Known rows, with every way that one mark hangs from another:
tubub{zovu{kalaf{lidiz{vosusu}} malok}}: [-22  -2   7   5  -8  -5   5 -11   3   7   6  -1  -9  10  22 -13  -1   7
   1 -12  -4   5 -10   3   0  -8  17  -9   2 -17  -9   7   8 -24   6  -5
   5  -8   5  -8   2   9   8  21  -4  -1   4 -11   2  10  22  -7 -20 -10
 -14   7  16  22 -11  -2  -9  10   6   6]
kalaf{lidiz{tubub vosusu zovu{malok}}}: [-30  -1   4   0  -1 -13   8  -2  15  13   5   6  -9  14  25  -7   9   7
   6  -6  -7   6 -21   0  -1  -8  12  -3  -3 -20  -8  11   8 -21   5  -3
  -1 -11   8  -4  -2  11  13  26   7  -8   9  -9   5  11  14  -2 -18  -8
 -14   2  16   5 -13   2  -5   3  10   6]
vibu{vikadut zovu{kalaf}}: [ -7   3   4   4  -9   0   0 -20   7  15   8   5  -6   6  14 -17  -1   5
   3 -11  -5   4  -2   5   2 -14  19 -12   9 -18   0   3  14 -20   4 -11
   8  -5  -1  -3   1   5  -1   5  -1   3  -9 -17   3   9  19 -12  -1   2
 -13  15   3  19  -9   2 -15   7   1   2]
vosusu{vibu{bikiz{vikadut} pifo zovu}}: [-31   8  14  -2  -7  -4   6 -16  13  11 -11   3  -7   8  16 -23  -3   6
 -14  -9  -1  15  -3  -1   0 -11  10  -7   4 -25   1  13  19 -11  -1 -15
   0 -14  -8   8  18  13   5   9  -3   8 -17  -7  16  11  21 -19  -1  -2
   4  19   1  22 -18  12 -17  10  -8  -7]
vosusu{vibu{bikiz pifo vikadut}}: [-25   2  14   1  -4  -3   0 -13  12  15 -14  12  -2  10  14 -21  -2  12
 -10  -2  -1   9   1  -2  -2  -9  15  -8   5 -20   3   3  19 -19  -2 -11
   3  -6  -6   4  15  14   3   6   2   2 -14  -4  21  13  14 -14  -1  -1
  -1  19  -1  18 -10   9 -23  10   1  -8]
zovu{kalaf{lidiz{tubub vosusu{vibu}}} malok}: [-32   0   7  12   2 -14  12  -3  10   8   1   2 -10   7  22 -12   7   7
   1 -11  -9  10 -12  -1  -1  -3  12  -6   9 -14  -3   4  11 -24   4 -12
   8  -8   4  -2   8  15  14  22  10  -5   8  -9  11   7  18 -10 -10 -14
 -21   4  17  20 -10   7  -6   2  11   4]
tubub{zovu{kalaf{lidiz}}}: [-11   1  10   1  -1   2  -3 -14  -1   8   5   2   0  12  18 -15  -7   6
  -1 -13  -7   1  -1   5  -1 -12  19  -9   2 -16  -7  11   9 -16  10  -4
   4 -13   7  -7   3   7   8  17  -9   2  -3 -12   4  18  20 -12 -11  -1
  -8  10   9  19 -11  -3 -13  10   5   5]
kalaf{lidiz}: [-15   1   8  -2   0   0  -6  -2   5   9   2   8   2   5  14 -12  -4   7
   0 -12  -6  -2 -10   1  -5 -14   9  -4   2 -12  -6   8   7 -16  11   3
  -3 -10   4  -5   2   8   7  12  -3  -1  -3  -7   8  20   7  -6  -6  -3
  -5  15   4   6 -11  -2 -12   8   4   0]
lidiz{tubub{zovu{kalaf malok}}}: [-23   0  14   6   0 -13  10 -20  10   8   5  -8  -4  12  14  -9   7   5
  -2  -5  -6   7  -5   3   7  -8  25  -7  -3 -15  -6   6  12 -17   3 -11
  13  -9   3  -4   6   0   8  16  -8   0   5  -8   6   1  19 -12 -12 -11
 -17   2  17  26  -6   5 -16   7   7   6]
bikiz{vikadut}: [-15  -4  10   6  -3  -7  10  -6   7   6   5   1  -3  -3   8  -7  -1   7
  -5  -8  -5   1 -11   1   1 -17  10  -7  -2 -13  -5   9  12  -6  11  -7
  -3  -9   3  -5   8  -2   5   3  -6   6  -8  -8  11  11  13 -10  -6  -8
  -3  11  -1  10  -8   2 -13  11  -3   1]
tubub{zovu{lidiz{kalaf} malok}}: [-26  -1  15   0 -12  -4   2 -22   4   6  -2  -2  -6   7  16  -5  -4   4
  -2   0  -1   3 -11   3   5  -8  22 -10  -7 -17  -4   1  17 -13   9   2
  11  -8   0   0   7   6   9  21  -3  -1  -1 -12   3  10  18  -2  -9  -8
  -4   7  11  27 -11   1  -6  12  -3   5]
vibu{zovu}: [-16   8   6  -1  -5   1   0 -11  11   8   2   3  -3   7  12 -12  -1   1
  -1 -12  -5   5  -5   3  -2 -14  12  -2   2 -16   2  10  12 -16   5  -2
   2 -11  -2   1   5   6   2  12  -4   2  -6  -8   4  14  10 -10  -3  -2
  -5  16   2  17 -16   2 -13   9  -6  -1]
lidiz{tubub vosusu{vibu} zovu{kalaf}}: [-23   4   1  14   3 -13  12  -6  13  15   4   4 -12  12  22 -14  11   8
 -10  -7 -14  12 -10   0   0 -11  12  -3   4 -18  -1  14  15 -21   3 -10
   6  -6   6   0   6   9  15  22   7  -3   5  -4  10   6  22 -15 -11 -13
 -22   0  13  20 -15   9  -7   6   1   4]
lidiz{kalaf tubub{zovu{malok}} vosusu}: [-33  -2   9   8  -5 -13  23 -16  11   8   1  -3  -5   8  20  -5   7   4
  -2   1  -1   7 -13   3   4  -5  21  -5  -2 -17  -2   5  14 -13   1  -1
  12  -2   0 -10  12   0  10  25   2   2   2  -5   4  -2  12  -8 -16 -18
 -18  -5  11  23 -15   6 -11  11   4   4]
kalaf{lidiz{tubub{zovu} vosusu{vibu{vikadut}}}}: [-24   3   2   7   3 -10  18  -6   4  12   0  11   0  17  15 -22   5  12
   2  -5  -5   1  -1   2  -3   1  13  -9  13 -22  -3  12  18 -19  -1  -9
   4 -12   1 -10  10  12  14  23   0  -3  -2  -6  18  16  16 -12  -9  -4
  -9   1   5  15 -16   5 -14   2   7   2]
vibu{pifo}: [-17  -2  10  -4   4  -3  -7  -5  14  11  -3   6  -1   5  11 -13  -6   8
  -3  -6  -5   3  -4   0  -1 -17  14  -6  -4 -14   1  10  12 -16   1   0
   0  -3  -3   3   9   3   1   8   0   2  -7  -2  13  14   6 -11  -5  -9
  -5  15   2   8  -8   3 -21  12  -3  -6]
lidiz{kalaf}: [-19   0  11   5  -2  -2   5 -12   7   5   0   5   0  -1  14  -7   0   3
  -7  -3  -5   4  -8   1  -1 -17  14  -4  -4 -12  -1   4  11 -11  11   3
   4  -3   1  -4   8   1   5  12   0   5  -8  -5   6   9   7  -8  -6 -10
 -11  10   2  15 -12   3 -11  14  -2   3]
lidiz{kalaf tubub vosusu zovu}: [-24   0   2   7  -2 -12  15 -12  13  13   3   6  -5   8  25  -6   6   7
  -8  -1  -8   8 -16   1   0 -12  16  -4  -3 -19   1  13  14 -15   6   2
   1   0   7  -8   3   3  13  24   9   1   2  -5   3   4  11  -8 -11 -12
 -21  -3   7  12 -20   8 -12  10   0   7]
kalaf{lidiz{tubub zovu{malok}}}: [-28   1  12  -3   2 -10   4 -10  14  12   5   2  -3  14  20  -5   9   6
   3  -6  -9   5 -17  -1   3  -9  15  -6  -6 -16 -11  13  10 -21  11  -1
   0 -14   7  -1  -1   9  10  22  -1  -9   7  -9   7  15  13  -5 -13  -6
 -14   9  17   6 -12   3  -5   4  13   7]
zovu{kalaf lidiz{vosusu} malok}: [-22  -4   4   5 -12  -6  -3  -7  10  14   5   2 -16   0  18  -6   2   5
   3 -10  -4   4 -16   3  -1 -10  18  -7  -1 -14  -1  -2  12 -24   7  -5
   7  -1   5   1  -1  11   8  14   9  -2   6 -15   1  11  20  -4 -12  -8
 -10   4  13  22  -2   2  -5   6   3   4]
vibu{pifo vikadut zovu{lidiz}}: [-15   1   3 -12  -6   1 -13 -18  15  20  -3  12  -6   9  14 -19  -6   9
   7  -6  -2   1  -3   3  -1  -8  17 -14   8 -25   4   7  20 -21  -1  -7
   3  -7  -4   6   4  11   0   9  10   1 -10 -16  11  18  18  -7   1   9
   2  16   2  12  -9   6 -17   3  -3  -3]

Rows:
[-26   2   1   3  -9 -10   8 -15  16  16   6   0 -16   6  22  -7   8   2
   7 -14  -4   8 -15   3   0  -3  17  -9   8 -22   1   1  15 -28   0 -10
  11  -6   3   2   1  13   8  23  13  -3   8 -17   1   4  22  -8  -9  -7
 -14   2  17  22 -10  10  -7  -3   4   6]	vibu{zovu{kalaf lidiz{tubub vosusu} malok}}
[-28  -5   8   6   0 -14  10  -5  10  13   8   2  -5   5  24  -6  10   6
   7 -13  -5   5 -16   1  -1  -7  16  -7   6 -14  -4   5   7 -22   4  -8
   4  -2   7  -6   1  10  10  20   8  -3   9 -12   6   4  17  -7 -14 -12
 -20   2  18  14  -6   5 -10   1  14   8]	zovu{kalaf{lidiz{tubub vosusu}} malok}
[-19   0  -1   1  -1  -7   4   1  12  21   4   9  -5   5  16  -7   4   7
   4  -8  -6  -2 -16   3  -3  -8  14  -4   8 -17   3   6  16 -20   3  -1
   1  -5   7  -4   3   7  10  19  13  -1   7  -7  10  13   9  -8  -4  -8
  -6  -2   5   8 -10   6 -11  -2   1   5]	zovu{lidiz{tubub vosusu}}
[-20   1   1   7  -4  -6   5   0   4  11  -1  15  -2   7  15 -19   1  10
   2  -8  -4   0  -6   0  -9  -7   4  -9  10 -16  -2   4  13 -20   4  -6
  -1  -5   0  -7   8  15  11  16   6  -1  -6  -7  14  19  15  -6  -6  -3
  -6  11   1  12 -10   1  -8   5   3  -2]	kalaf{lidiz{vosusu{vibu{vikadut}}}}
[-28   1  17  -1 -14  -2   5 -22   4   9   1   0  -8   6  25 -13   1   5
  -2 -15   2  13 -11   2   0  -8  16 -10   5 -25 -10   6   8 -17   9 -16
   1 -16   6  -3   3  15   5   9  -2   3  -8 -21  -1   6  30 -12 -10   1
  -6  18  14  21 -12   6 -12   8   7   5]	vibu{bikiz{vikadut} zovu{kalaf{lidiz} malok}}
[-18   5  11 -10  -8   3 -12 -25   7  23  -5  13  -1  13  27 -26  -5  10
   2 -12   1  10   0   3  -3  -8  22 -15  13 -27   2   6  12 -26  -1 -10
  -1  -7   3  -1   2  18  -1   9   6   5 -12 -20   6  11  25 -16  -3   9
  -8  21   8  14 -11   7 -25   7  10  -1]	vibu{bikiz pifo vikadut zovu{kalaf{lidiz}}}
[-19  -1   3   7   2  -9   8  -3   8  15   8   8   0   7  23 -11   7   8
   5 -15  -8   2 -12   3  -4  -9  13  -8  13 -16  -1  10   9 -21   4  -4
   1  -3  10  -8   2  10  11  17  10  -1   6 -11   8   7  15 -13 -11  -8
 -19   0  11   8 -10   4 -13   3  12   6]	zovu{kalaf{lidiz{tubub vosusu}}}
[-16   0   5  -9  -1  -7  -6 -26  18  26   2   9  -5  11  19 -17   1  10
   9  -8  -7   4   0   5   3  -5  23 -17  13 -27   6   7  21 -26  -3 -12
   7  -4   1   5   3   9   3  12  13   1  -3 -20  12   8  24 -13   2   6
 -11   9   8  15  -6  11 -21  -1   6   1]	vibu{pifo vikadut zovu{kalaf lidiz{tubub}}}
[-25   1  17  10  -6  -5  12  -8   5   6  -7   3  -4   3  11 -14   1   8
 -14 -10  -3  11  -8  -2  -3 -13   9  -3   4 -17  -3   7  17  -8   9 -12
  -2 -15   1   0  14   8   9   7  -4   4 -11  -5  16  13  18 -15  -1  -5
   3  15  -1  22 -12   8 -12  10  -3  -2]	vosusu{vibu{bikiz{vikadut}}}
[-30   2   5  13   3 -13  21  -6  12   7  -2   7  -3   3  19 -12   7   6
  -9  -2  -8   9  -9   0  -2  -8   9  -4   4 -15   5   6  17 -13   3  -2
   7  -1  -1  -5  18   5  15  21  14   2  -2  -1  15   5   8 -12  -4 -17
 -18   1   5  21 -16  10  -9   8  -3   0]	lidiz{kalaf tubub vosusu{vibu}}
[-19  -4   3   8 -10 -10   2  -9  11  12   6  -2 -16   6  23  -6   7   4
  -4  -5  -7  11 -17   2   1 -15  16  -6  -7 -15  -6   4   9 -23   7  -7
   5  -3   7  -1  -3   5   8  17   4  -1   5  -9  -4   4  22  -5 -18 -12
 -18   4  14  20 -10   1  -4  13   2   6]	lidiz{vosusu zovu{kalaf malok}}
[-27   1   4  15  -3  -6  13  -3   6   3  -4   7  -7   0  18 -14   1   5
 -12  -4  -7   9  -7   1  -6 -12   6  -4   2 -14   4   4  15 -14   6  -1
   5   1  -3  -2  16  10  11  18   6   3  -6  -2   9  10   9 -10  -6 -16
 -15   7   2  22 -17   6  -5  13  -8  -1]	lidiz{kalaf vosusu{vibu}}
[-37   0   9  12  -1 -16  28 -15  11   2  -5  -2  -7  10  18 -13   9   7
  -6   2  -3  13  -8   0   4  -3  16  -5  -1 -17   0   7  18 -14   1  -8
  14  -5  -5  -4  19   6  16  27   4   0   1  -1  11   0  16 -11 -14 -20
 -18  -3  13  31 -17   9  -7  10  -1   3]	lidiz{kalaf tubub{zovu{malok}} vosusu{vibu}}
[-30   5  14   0   0  -2  -4  -7  12  13 -13   8  -2  11  14 -20  -2   8
 -12  -7  -5  12  -2  -4  -3 -13  12  -2   1 -16   3   8  16 -17  -1  -6
   3  -8  -7   8  15  14   4   8   2   2  -9   1  18  14  12 -16  -1  -6
   0  18   4  20 -13   9 -20  12  -3  -9]	vosusu{vibu{bikiz pifo}}
[-23  -4  12   4  -3 -11  -1 -12  14  16   5  -2  -9   5  17   0   6   5
   5  -9  -8   4 -14   1   3  -8  22 -10  -1 -15  -2   0  14 -22   7  -8
   8  -8   7   2   1   6   8  15   7  -5   8 -16   7   7  19  -7  -6  -8
 -13   5  16  19   0   6 -11   1   9   6]	zovu{kalaf lidiz{tubub} malok}
[-19   3  -1   1  -4  -2  -4   1   6  13   5  12  -7  11  25 -12  -3   9
  -2  -8  -9   2 -16   3  -6 -14   7  -4  -1 -19  -6  15   9 -21   9   3
  -6 -10   9  -5  -4   9  10  22   0  -3   1  -8   0  22  14  -4 -16  -4
  -8   7   8   4 -19  -2  -6   9   3   4]	kalaf{lidiz{vosusu zovu}}
[-18   9   9  -2 -14   5  -1 -19   7  16  -2   9  -1  10  17 -18  -1   4
  -3  -8   3   6  -3   2  -3 -11  18  -5   9 -24   2   2  14 -19   1  -6
   1 -10  -2  -3   2  12  -2   6  -3   3 -10 -12   5  12  16 -12   1   7
  -1  17  -2  16 -14   5 -18   7   3   0]	vibu{bikiz vikadut zovu}
[-33   2   4   6  -5  -9   2   2   9   6  -3   6 -14  13  22 -12   4   8
  -4  -7  -7  10 -16  -2  -3  -9   6  -4  -6 -16  -9   9  11 -22   7  -3
   1 -13   0   2   4  17  15  24   3  -7   4  -6   6  19  19  -1 -17 -10
 -11  10  14  15 -18   2   4  10   1   1]	kalaf{lidiz{vosusu{vibu} zovu{malok}}}
[-27  -1   4   0  -6  -8  -3  -1   9   9   3   5 -11   8  25  -7   3   8
   1  -6  -4   5 -20   1  -4 -11  11  -4  -6 -18  -9   9   8 -23   9   0
  -3 -10   6  -3  -4  11  11  22   2  -7   5  -9   0  17  18   1 -19  -8
 -13   7  13   8 -16  -3  -2  10   5   4]	kalaf{lidiz{vosusu zovu{malok}}}
[-28  -4   5   4 -13  -9   5  -8  10  10  -1   4 -11  -3  22  -2   0   4
  -1  -2  -1   4 -18   3  -1 -10  14  -8  -4 -16   1  -4  15 -19   9   3
   5   0   3   1   5   9   8  20  13   0   1 -12   2   8  14   0 -11 -11
 -11   4   9  21 -10   3  -3   9  -3   6]	zovu{lidiz{kalaf vosusu} malok}
[-27   9  11 -10  -7   2  -8 -16  14  15  -9   7  -3  11  20 -21  -3   4
  -7 -10  -1  10  -4   1  -2 -13  16  -3   2 -24   5  11  14 -18  -5  -4
   0  -9  -4   4   8  12  -2  11   0   6 -12  -6   7  11  12 -16  -1   2
   1  19   1  15 -17   8 -24   9  -4  -6]	vibu{bikiz pifo zovu}
[-19   5  13   3 -14   0   6 -25   5  14   2  -1  -6   4  21 -15   0   4
  -8 -16  -2  13  -6   2   1 -15  18  -9   6 -23  -4   8  12 -12   7 -16
   2 -10   5  -4   4   7   2   5  -4  10 -10 -17   1   6  27 -18  -5   0
  -4  14   5  24 -13   8 -19   9  -1   3]	vibu{bikiz{vikadut} zovu{kalaf}}
[-20   5  11  -4   6  -4   6 -10   6   9   5   4   6  17  16 -15   1   7
   1 -10  -6  -1  -4   2   0  -7  17  -6   6 -19  -6  15  11 -14   5   0
   2 -14   6  -7   5   7  10  23  -9  -2   0  -5  10  17  11 -11  -8  -3
  -6   6   9  10 -15   2 -17   5   9   5]	kalaf{lidiz{tubub{zovu}}}
[-19   3  10   4   1  -7  18 -22   6   8   2   0   4  10  16  -8   1   5
  -6  -1  -5   4  -5   3   5 -10  21  -6  -1 -15  -1  12  16  -9   7   2
   7  -5   2  -7  12  -2   8  21  -3   5  -3  -4   8   5   9 -13  -8 -11
 -14   3   7  20 -15   6 -17  10   0   6]	lidiz{kalaf tubub{zovu}}
[-31  -3  19  -2 -12  -6   5 -27  15  14  -4  -3 -12   4  23 -15  -1   5
  -7 -11   0  18  -7   0   4 -11  20 -11  -1 -25  -2   6  13 -15   1 -21
   4 -10  -2   6  10  10   0   6   3   8 -10 -17   5   1  29 -15  -9  -5
  -7  19  11  25 -10  10 -18  12   2   0]	vibu{bikiz{vikadut} pifo zovu{kalaf malok}}
[-20   0  14   1  -5  -3  -2 -17   2   3   3  -3  -5  13  19 -11  -2   5
   1 -10  -5   4  -5   3   3  -9  21  -9  -2 -15 -11   7   8 -19  10  -5
   8 -13   4  -4   3   9   7  18 -10  -3   1 -12   2  13  22  -8 -15  -5
 -11  13  16  22  -9  -2  -9  11   7   4]	tubub{zovu{kalaf{lidiz} malok}}
[-23   7  11  -1 -13   0   8 -18   8  10  -1   2  -3   4  15 -14  -2   3
  -8 -13   1  10  -8   1  -1 -14  14  -4   6 -23  -2   9  12  -9   5 -12
  -2 -16   1  -1   7   9   1   7  -7   8 -12 -11   4  10  18 -14  -4   1
   4  16   0  17 -18   5 -17   9  -5   2]	vibu{bikiz{vikadut} zovu}
[-35   6  10  14  -1  -9  20 -10   9  11  -8   8  -2   6  26 -14   9   7
 -14  -4  -3  14 -10  -2  -4  -8  13   0   7 -20   6   1  15 -15   2  -3
   5  -4   1  -5  17  13  12  21  11   2  -3   0  13   3  11 -16  -3 -13
 -15   2   5  25 -18  13 -15   8   1   2]	lidiz{kalaf tubub vosusu{vibu{bikiz}}}
